What can hang from each mark
J551: J268 J881
J852: J268 J399 J807 J911
J807: J852
J399: J379 J852
J379: J399
J268: J551 J852
J313: J852
J911: J852
J881: J551

In the rows, zero is written as 128.
Known rows, with every way that one mark hangs from another
J881{J551{J268{J852{J399{J379}}}}}: [151 107 167 145 132 124 100 186 144 186 171 109 177 129 107 159 117 149
 125 182  98 175]
J881{J551{J268{J852}}}: [138 104 160 122 133 118  92 171 133 157 148 118 155 130 104 151 136 129
 128 157  81 155]
J551{J268}: [153  93 152 134 125 110  97 120 142 151 129 136 148 116 124 131 102 113
 127 161  76 162]
J881{J551{J268{J852{J807}}}}: [166  98 155 115 141 115  81 185 134 160 156 105 136 144  93 154 167 134
 113 158  76 172]
J807{J852{J911}}: [161 108 113 144 112 117 133 127 145 168 148 137 131 140  97 119 108 113
 130 174  64 144]
J551{J268 J881}: [167 113 137 120 132 105  86 113 151 157 135 136 135 123 131 110  93 122
 128 157  63 165]
J399{J379}: [142 103 140 129 106 126 129 131 150 157 150 130 163 120 108 140  98 132
 135 172  74 148]
J881{J551{J268{J852{J399 J911}}}}: [158 112 164 170 143 102 104 193 143 190 136 111 139 145 103 138 127 140
 120 161  89 183]
J551{J268{J852{J911}}}: [155  96 150 163 127  98 106 174 160 168 120 122 137 133  99 120 129 139
 122 159  67 167]
J807{J852{J268 J399 J911}}: [170  99 127 194 134 131 135 156 155 184 167 145 130 144 122 129 107 118
 120 211  97 164]
J852{J399{J379} J911}: [163 113 144 177 118 111 141 155 160 190 138 127 148 134 108 126  90 141
 126 175  82 176]
J379{J399{J852{J807 J911}}}: [174  96 143 171 123 164 122 171 134 180 136 124 132 157 114 127 180 137
 123 131  76 192]
J268{J551{J881} J852{J807 J911}}: [180 115 114 113 119 109 122 187 167 180 141 125  86 158  90  96 158 151
 114 159  53 193]
J313{J852{J807}}: [171 105 129 123 146 108 119 131 147 131 136 131 117 137 107 136 135 146
  94 151  83 174]
J313{J852{J399 J807}}: [182 105 135 146 155 113 128 138 157 152 135 136 110 139 124 142 128 151
  91 156 108 193]
J313{J852{J268 J399 J807}}: [179  96 143 174 168 121 123 161 157 147 154 137 117 141 132 146 134 150
  85 187 116 192]
J852{J268 J399 J807 J911}: [185  95 146 198 150 118 127 181 162 179 141 129 107 154 118 132 139 130
 104 187  95 193]
J551{J268{J852{J911}} J881}: [173 117 135 150 134  92  96 166 168 173 127 124 122 142 106  99 120 147
 122 155  54 171]
J911{J852{J268 J807}}: [167  78 131 180 123 147 100 151 147 163 139 118 144 124 120 150 162  98
 120 179  92 158]
J313{J852{J399{J379} J911}}: [168 122 139 177 139  94 138 149 158 170 140 122 147 133 102 120  80 167
 104 175  90 186]
J551{J268{J852} J881}: [161 108 138 124 132 112  93 150 164 161 138 136 132 130 125 119 122 142
 126 155  69 162]
J551{J881}: [153 121 123 116 122 121 119 114 155 155 132 145 120 133 129 117 103 125
 134 147  69 150]
J399{J852}: [146  96 140 151 120 164 125 139 149 168 121 154 153 124 144 143 123 111
 142 143  95 144]
J379{J399{J852}}: [135  93 151 152 111 188 130 142 128 165 139 149 161 129 143 144 153 127
 144 131  95 165]
J313{J852{J268{J551} J399 J911}}: [153 106 140 178 149 107 137 168 151 159 144 141 119 131 120 109 100 148
  98 200 103 205]
J852{J268{J551{J881}} J399 J911}: [165 117 131 164 133 118 129 164 159 186 145 146 107 141 131  95  99 131
 121 198  86 197]
J268{J852{J399 J911}}: [151 104 144 180 126 120 149 183 173 187 117 140 117 143 116 133 134 146
 124 154  95 171]
J807{J852}: [151 103 116 118 108 138 130 111 144 157 160 151 140 129 114 139 109 107
 135 175  80 135]

Rows
[173  85 150 199 137 173 114 193 133 174 155 127 138 157 121 130 185 138
 117 162  84 193]
J379{J399{J852{J268 J807 J911}}}
[174  92 144 150 124 136 136 191 177 186 161 125 138 142 108 158 153 159
 114 175 100 180]
J268{J852{J399{J379} J807}}
[162 111 127 165 131 148 113 175 152 183 144 147 130 141 135  95 114 123
 132 183  76 177]
J399{J852{J268{J551{J881}} J911}}
[143  88 119 121 111 150 127 140 138 155 187 156 140 123 118 130 114 104
 129 221  86 156]
J807{J852{J268{J551}}}
[147 103 165 145 142 123 101 178 141 178 148 125 147 132 121 157 132 135
 124 161 104 172]
J881{J551{J268{J852{J399}}}}
[176  93 141 174 142 112 116 173 153 158 143 121 112 151 101 124 145 125
 108 182  71 174]
J852{J268 J807 J911}
[169  85 143 148 133 144 128 172 152 172 158 145 110 134 132 139 141 120
 109 201 107 203]
J852{J268{J551} J399 J807}
[181  93 138 146 119 161 114 162 154 179 155 127 163 136 118 150 140 130
 126 162  84 163]
J399{J379 J852{J807}}
[174 102 130 195 127 130 134 166 157 193 191 134 157 141 107 130  91 134
 121 229  89 165]
J807{J852{J268 J399{J379} J911}}
[178  82 148 174 133 170 106 184 155 172 172 129 169 136 126 153 145 131
 121 195  93 163]
J399{J379 J852{J268 J807}}
[202 112 131 145 144  89  85 180 170 176 136 111 106 157  96 103 150 151
 106 155  49 189]
J551{J268{J852{J807 J911}} J881}
[184  87 143 199 145 148 110 190 154 177 138 130 131 151 122 130 155 120
 116 173  85 171]
J399{J852{J268 J807 J911}}
[173  95 134 149 121 121 144 203 170 195 134 133  94 152 100 125 163 146
 109 169  88 209]
J268{J551 J852{J399 J807 J911}}
[160 107 139 176 113 143 126 163 154 186 135 128 172 133 111 125 104 132
 139 161  74 155]
J399{J379 J852{J911}}
[153  87 143 208 114 154 119 154 156 189 153 123 184 110 133 156 113 113
 133 203 113 160]
J911{J852{J268 J399{J379}}}
[153  96 117 145 113 129 129 155 139 166 177 146 129 135 100 108 112 111
 124 220  71 167]
J807{J852{J268{J551} J911}}
[136  82 144 153 120 177 122 167 142 165 148 158 153 118 146 133 127 107
 137 188 102 165]
J399{J852{J268{J551}}}
[145 108 128 117 123 134 117 142 149 154 158 152 121 127 132 108 107 122
 129 193  77 171]
J852{J268{J551{J881}}}
[157 108 106 107 117 144 116 132 145 161 190 157 126 133 124 109 104 114
 129 217  75 160]
J807{J852{J268{J551{J881}}}}
[172  80 144 173 143 170 108 174 151 164 148 142 141 141 140 151 160 115
 120 174  99 162]
J399{J852{J268 J807}}
[150 122 118 119 111 111 133 174 166 176 132 138 104 144 101  92 128 147
 129 159  58 176]
J268{J551{J881} J852{J911}}
[191  96 147 199 141 116 123 189 163 187 165 115 133 151 104 134 125 145
 105 207  89 194]
J852{J268 J399{J379} J807 J911}
[154 109 134 140 132 138 126 150 157 175 157 159 116 130 149 115 101 126
 126 196 100 189]
J852{J268{J551{J881}} J399}
[190 102 135 120 141 110  83 166 167 165 146 125 115 145 113 124 153 145
 110 156  64 179]
J551{J268{J852{J807}} J881}
[139 112 121  93 109 132 130 159 163 163 143 150 115 131 118 112 132 141
 134 160  73 167]
J268{J551{J881} J852}
